Each row was made from one path, in order. Every step used is in the known rows, and no mark comes twice. Write each row's path.
In the rows, 128 means zero.
Known rows
dadas > kezi: [ 85  72 132 114 141 113 131 144 125 145 125  86 158 147 142 129 135 114
 117]
sola > kero > sufa: [127  97 159 129  70  95 157 130 153 131  78 215 136 137 113 106 168  96
  98]
kero > sufa: [120 102 152 131  83  99 154 140 130 131 102 149 130 127 118 108 157  91
 107]
sufa > kero: [125  95 159 109 117 102 125 128 151 149  83 216 152 194 127 139 128  78
 150]
sufa > dadas > kezi > sesok > sola: [ 76  84 129 112 145 131 115 152 121 148 156 102 149  63 122 120  80 108
 149]
kezi > sesok: [ 74  99 127 112 140 137 144 157  93 140 133  97 120 127 127 114 136  99
 120]
zife > sesok > sufa > dadas > kezi: [ 63  78 111 140 153 111 136 142 130 143 113 137 163 139 152 109 120 113
 113]
kero > sufa > dadas > kezi: [ 76  75  83 148 110  94 125 131 156 136 132 126 140 117 135 117 127 115
 144]
kero > sufa > dadas: [102  91 100 153  84  88 132 124 155 131 117 169 138 130 126 106 131  92
 146]
sufa > dadas > kezi > sesok: [ 40  83  68 132 151 130 124 151 117 141 154  89 118 108 134 116 117 119
 147]
zife > sesok > kezi > kero > sufa > dadas: [ 97 102 147 144 103 114 105 112 126 129 128 165 156  98 133  95 137  94
 101]
kezi > dadas > sufa > kero: [120  83  85 129 116  97 107 116 150 143 113 183  82 236 121 125 147  92
 163]
sesok > zife: [157  95 196 106 102 117 149 151  70 151 106  59 184 121 146 125 121 101
  83]
zife > sesok > kezi > kero > sufa: [118 113 208 121 108 129 117 124  98 127 120 145 151  94 125  94 165  94
  55]
sufa > dadas > kezi > kero: [ 67  86 131 129 139 110  57 105 147 133 153  93 152 165 133 108 132 121
 127]
sola > kero > sufa > dadas > kezi: [ 81  72  86 147 101  91 126 124 171 136 117 169 142 122 131 115 135 119
 137]
sola > kero > sufa > dadas > kezi > sesok > zife: [108  94 121 132  95 124 145 155  91 145 125  93 138  58 133 112 118 126
 103]
zife > sesok > sola > kero: [118  91 214  95  97 127 161 142 134 150  71 199 210  97 134 118 117  93
  84]
dadas > sufa: [100  82  88 123 117 110 114 125 127 136 114  88 115 217 129 118 164 104
 134]

Write each row's path
[ 96  94 108 144  82 100 129 127 164 134 116 216 132  88 111 102 115  98
 147] : kezi > sesok > sola > kero > sufa > dadas
[123  88 211  97 155 149 160 146  58 147 109 131 200  96 158 119 140  83
  45] : zife > sesok > kezi
[ 49  87  68 141 121 121 133 144 139 136 137 147 106  94 121 109 132 121
 140] : sola > kero > sufa > dadas > kezi > sesok
[107  72  67 135 122 104 119 124 115 133 147  78  73 222 130 102 162 108
 129] : kezi > dadas > sufa
[ 92 103 157 132  99 106 100 122 140 126 129 115 124 127 114 100 163 114
 101] : dadas > kezi > kero > sufa
[124  84 113 122 131 120 121 121 118 146 111 189 106 194 135 124 145  88
 125] : zife > sesok > kezi > dadas > sufa > kero
[ 45  89  64 143 130 124 130 151 123 135 150 103 103  87 125 110 127 118
 145] : kero > sufa > dadas > kezi > sesok
[110  94 151 110 128 139 147 170  55 152 137  22 151  75 142 123 113 122
  93] : dadas > kezi > sesok > zife
[106  95 151 122  88 112 149 144 147 136 105 194 127  69 104 107 137 109
 110] : dadas > kezi > sesok > sola > kero > sufa
[ 52  87 104 115 155 138 136 161  99 143 145  71 119 110 131 120 132 118
 124] : dadas > kezi > sesok
[ 58  97 153 132 151 121  79 117 131 134 132 116 160 155 141  95 132 119
  96] : zife > sesok > sufa > dadas > kezi > kero
[ 76  72 101 141 161  97 115 133 141 140 126 144 144 168 141 110 122 114
 131] : sesok > sufa > dadas > kezi
[ 71  90 143 134 159 106  57 106 144 131 144 125 139 185 129  96 135 120
 115] : sesok > sufa > dadas > kezi > kero
[ 93 101 140 121 169 114 122 145 134 146  95 233 106 190 118 120 129  93
 138] : dadas > kezi > sesok > sufa > kero
[105  98 119 133 103 127 143 161  76 145 141  50 135  51 136 114 111 123
 109] : kero > sufa > dadas > kezi > sesok > zife
[110  96 137 145 109  99  84 101 140 126 142 173 136 128 121  96 140  95
 118] : sesok > kezi > kero > sufa > dadas
